Each row was made from one walk, in order. Every step used is in the known rows, and no mark comes twice. Write each row's walk.
Known rows:
zurofa/safo/koler/gubulim/darit: -44; 238; 66; -19; -279; -445; 111; -396; 237; -104; 105; -250; -249; -242; 185; 100; 81; 377; -251; 73; -5; 95; -214; 367; 554; 140
darit/gubulim: 42; 485; -184; -111; -96; -84; 167; -230; 132; -205; -65; -107; -161; -164; 172; 79; 43; 140; -160; -116; 64; -113; 81; 330; 338; 150
koler/safo/darit/gubulim/zurofa: -151; 550; -276; 223; -379; -134; 65; -44; -32; -236; -239; -208; -150; -261; 301; 203; 55; 368; 77; 7; -54; -498; 89; 366; 678; 440
safo/koler: 27; 332; 39; -14; -196; -79; 138; -361; 189; -201; -186; -195; -211; -171; -18; 153; 88; 84; -90; -86; 13; 209; -113; 134; -16; 193
zurofa/safo: -151; 272; 104; 19; -153; -268; 38; -356; 169; -138; -51; -82; -179; -221; 8; -182; -41; 96; -175; -130; -15; 123; 98; 352; 314; 191
duku/darit/safo: -40; 402; 52; -24; 16; -127; 227; -284; -10; -285; -90; -110; -197; -95; 40; 341; -113; -100; -167; -55; 93; -303; 12; 215; 274; 163
darit/safo/zurofa: -116; 302; 49; 59; -25; -229; 27; -245; -35; -335; -282; -88; 27; 91; 134; 206; -153; -113; -185; -80; 72; -143; 31; 286; 220; 134
koler/gubulim/darit/safo: 32; 381; 39; 18; -176; -346; 155; -375; -18; -245; -88; -262; -98; -9; 339; 299; -40; 216; -320; 238; 20; -288; -171; 319; 701; 58
darit/gubulim/zurofa: 60; 477; -265; 19; -189; 51; 99; -115; 71; -239; -51; -120; -107; -164; 133; 47; 73; 301; -39; -88; 37; -317; 71; 329; 445; 117
koler/gubulim/zurofa/safo/darit: -287; 358; -39; 70; -432; -446; 36; -217; 126; 4; 8; -139; -272; -339; 199; 55; -41; 530; -60; 59; -76; -403; -94; 352; 704; 442
saru/koler/duku/darit/safo/zurofa: -364; 425; -96; -80; -89; -168; 144; 4; -30; -543; -51; -269; 4; 42; 57; 418; -319; -16; 183; -150; 14; -195; 118; 272; 102; 222
saru/koler/gubulim/darit/safo/zurofa: -218; 291; 7; 19; -110; -383; 82; -199; 57; -483; -93; -373; 89; 134; 443; 299; -267; 305; -202; 104; -21; -361; -81; 416; 439; 155
koler/saru: -212; 411; 158; 10; -106; -92; 36; -227; 177; -209; -206; -70; -172; -4; 137; 27; 12; -8; -186; -2; -62; -164; 95; 202; 196; 35
koler/gubulim/zurofa/safo: -178; 257; 35; 81; -341; -311; -26; -213; 80; -105; 99; -135; -173; -230; 63; -46; -34; 459; -56; -89; -34; -328; -32; 460; 610; 220
duku/darit: -101; 441; 119; -97; -49; -148; 257; -315; 166; -205; -182; -119; -236; -187; -62; 198; -29; 70; -42; -139; 90; -130; 25; 263; 63; -11
duku/koler: -97; 458; 49; -25; -166; -252; 241; -220; -44; -137; -411; 13; -171; -268; 84; -49; 66; 113; -163; -69; 0; 8; 84; 102; 227; -131
zurofa/safo/koler/duku/darit/gubulim: -75; 448; -310; -225; -256; -97; 240; -63; 143; -158; 284; -136; -348; -341; -40; 256; 66; 129; 99; -185; 55; 178; 52; 308; 406; 305
darit/safo/koler/duku: -6; 413; -125; -9; -264; -114; 128; -243; -54; -266; -62; -245; -133; -69; 35; 376; 20; -94; 42; 2; -27; 202; -86; 81; 278; 324
safo/darit/gubulim: -66; 554; -230; -103; -208; -231; 211; -230; 182; -76; -107; -102; -257; -259; 293; 100; 37; 200; -156; 94; 29; -206; 27; 271; 418; 322
darit/safo/koler/gubulim/zurofa: 55; 273; -112; 108; -322; -132; 44; -222; -49; -235; 77; -273; -144; -71; 129; 482; 13; 291; -96; -20; -24; -399; -264; 261; 512; 383
safo/koler/gubulim/zurofa: -8; 343; -81; 42; -376; -174; 89; -244; 109; -178; -31; -280; -179; -183; 69; 306; 81; 442; 35; -90; -32; -220; -251; 246; 288; 241
koler/gubulim: -115; 414; 82; -54; -230; -393; 204; -313; 109; -151; -98; -202; -175; -132; 117; 162; -19; 292; -100; -83; 13; -208; -91; 313; 308; 100
duku/zurofa/safo/darit: -415; 436; 15; 8; -299; -437; 138; -341; 244; -17; -168; -5; -350; -339; 118; -236; 141; 10; -101; 80; 51; 165; -24; 348; 389; 384

Which walk is each row?
-275; 469; -40; -78; -63; -165; 186; -57; -84; -355; -199; -122; -47; 16; 28; 428; -145; -174; 126; -102; 117; -131; 98; 242; 229; 73	koler/duku/darit/safo/zurofa
-247; 483; -89; -98; -143; -80; 210; -90; 13; -465; 78; -293; -106; -62; 15; 390; -238; 23; 162; -81; -40; -176; 109; 212; 204; 294	saru/koler/duku/darit/safo
-132; 273; 20; 126; -220; -106; -46; -272; 106; -154; -42; -69; -128; -213; -6; -203; 10; 274; -93; -158; -37; -118; 79; 350; 411; 149	gubulim/zurofa/safo
-252; 486; 62; 223; -342; -383; 138; -279; 49; -185; -429; -203; -176; -239; 190; 157; 2; 121; 19; 24; -72; -154; 24; 241; 330; 342	koler/safo/darit
-367; 274; 95; 34; -232; -172; 5; -230; 323; -149; 27; -1; -379; -136; 39; -133; 235; -93; -143; -42; 2; 268; -65; 241; 263; 283	duku/zurofa/safo/koler/saru
-10; 299; 61; 94; -63; -34; -3; -318; 123; -321; -104; -191; -162; 113; 304; 316; 87; -74; -360; 257; -61; -19; -114; 93; 435; 117	gubulim/darit/safo/koler/saru
-143; 431; -203; -91; -233; -380; 133; -231; 200; 0; 76; -25; -300; -326; 263; -49; 14; 203; -231; 62; -13; -95; 94; 379; 593; 462	zurofa/safo/darit/gubulim
-56; 190; 69; -3; -215; -233; 25; -377; 247; -93; 3; -116; -259; -261; -51; -25; 53; 79; -145; -172; -23; 268; -68; 250; 165; 334	zurofa/safo/koler
3; 565; -419; -126; -300; 163; 217; 33; 50; -273; 113; -243; -262; -273; -19; 473; 121; 268; 242; -135; 44; -102; -13; 203; 347; 182	safo/koler/duku/darit/gubulim/zurofa
-508; 539; -105; -12; -434; -467; 169; -231; 178; -14; -107; -75; -333; -322; 100; -172; 126; -26; 127; 170; 16; 266; 35; 267; 460; 330	koler/duku/zurofa/safo/darit
-103; 205; 82; -39; -330; -433; 83; -310; 212; -62; 156; -156; -295; -249; 47; 132; 33; 321; -147; -136; -6; 75; -169; 361; 384; 403	zurofa/safo/koler/gubulim
-242; 453; 133; -30; -121; -179; 140; -74; 38; -140; -339; 90; -207; -133; 171; -23; 85; 25; -196; -12; -87; -109; 152; 66; 333; -163	duku/koler/saru
-187; 640; -404; -142; -267; 121; 195; 103; 85; -468; 191; -283; -136; -191; 56; 265; -116; 367; 329; -151; -31; -356; 162; 305; 331; 208	saru/koler/duku/darit/gubulim/zurofa
-226; 298; 11; -9; -323; -464; 176; -372; 284; -108; 70; -211; -351; -214; 167; -17; 217; 250; -173; 145; 100; 237; -285; 404; 537; 151	duku/zurofa/safo/koler/gubulim/darit
-60; 559; -350; 0; -280; -71; 127; -155; 120; -118; -116; -141; -206; -294; 298; 155; 41; 341; -43; 120; -8; -379; 35; 285; 541; 330	safo/darit/gubulim/zurofa
-86; 492; -179; 44; -271; -79; 189; -296; 7; -319; -152; -271; -178; -33; 157; 208; 227; -161; 16; 278; 69; 365; -186; 111; 429; 67	gubulim/darit/safo/koler/duku/zurofa
-196; 207; 45; 149; -243; 41; -169; -167; 214; -193; 104; -71; -251; -132; 29; 11; 89; 200; -111; -119; -132; -64; -7; 210; 348; 282	gubulim/zurofa/safo/koler/saru
-62; 326; 62; 64; 20; -182; 45; -324; -16; -382; -351; -175; 47; 118; 290; 152; -80; -66; -273; 126; 74; -102; -20; 279; 350; -66	gubulim/darit/safo/zurofa
-162; 505; -311; -80; -257; -1; 133; 43; 32; -190; 248; -89; -245; -295; -28; 118; -10; 296; 166; -149; 39; -217; 207; 394; 663; 164	koler/duku/darit/gubulim/zurofa/safo
-207; 373; 43; -94; -260; -351; 159; -215; 190; -309; 27; -312; -119; -122; 166; 152; -169; 446; -33; -178; -68; -281; -63; 362; 202; 316	saru/koler/gubulim
-296; 356; 76; 24; -188; -302; 91; -326; 212; -140; -96; -22; -270; -205; -16; -367; 126; -22; -98; -114; 102; 222; 15; 375; 313; 176	duku/zurofa/safo
-387; 309; -81; 68; -467; -431; 21; -145; 222; -171; 168; -278; -186; -298; 251; 39; -191; 683; 5; 12; -169; -471; -50; 394; 581; 588	saru/koler/gubulim/zurofa/safo/darit
-118; 530; -50; -61; -111; -139; 259; -170; -93; -285; -36; -170; -156; -73; -28; 422; -83; -145; 100; -26; 55; -142; 49; 190; 332; 160	koler/duku/darit/safo
-12; 512; -272; -69; -96; 100; 205; -59; 80; -270; 2; -125; -206; -235; 59; 284; 32; 278; -6; -141; 102; -459; 83; 326; 381; 80	duku/darit/gubulim/zurofa
-50; 465; -83; -85; -347; -108; 155; -267; 103; -190; -113; -242; -206; -154; -53; 206; 91; 14; 131; -58; -35; 322; -60; 114; 74; 140	safo/koler/duku
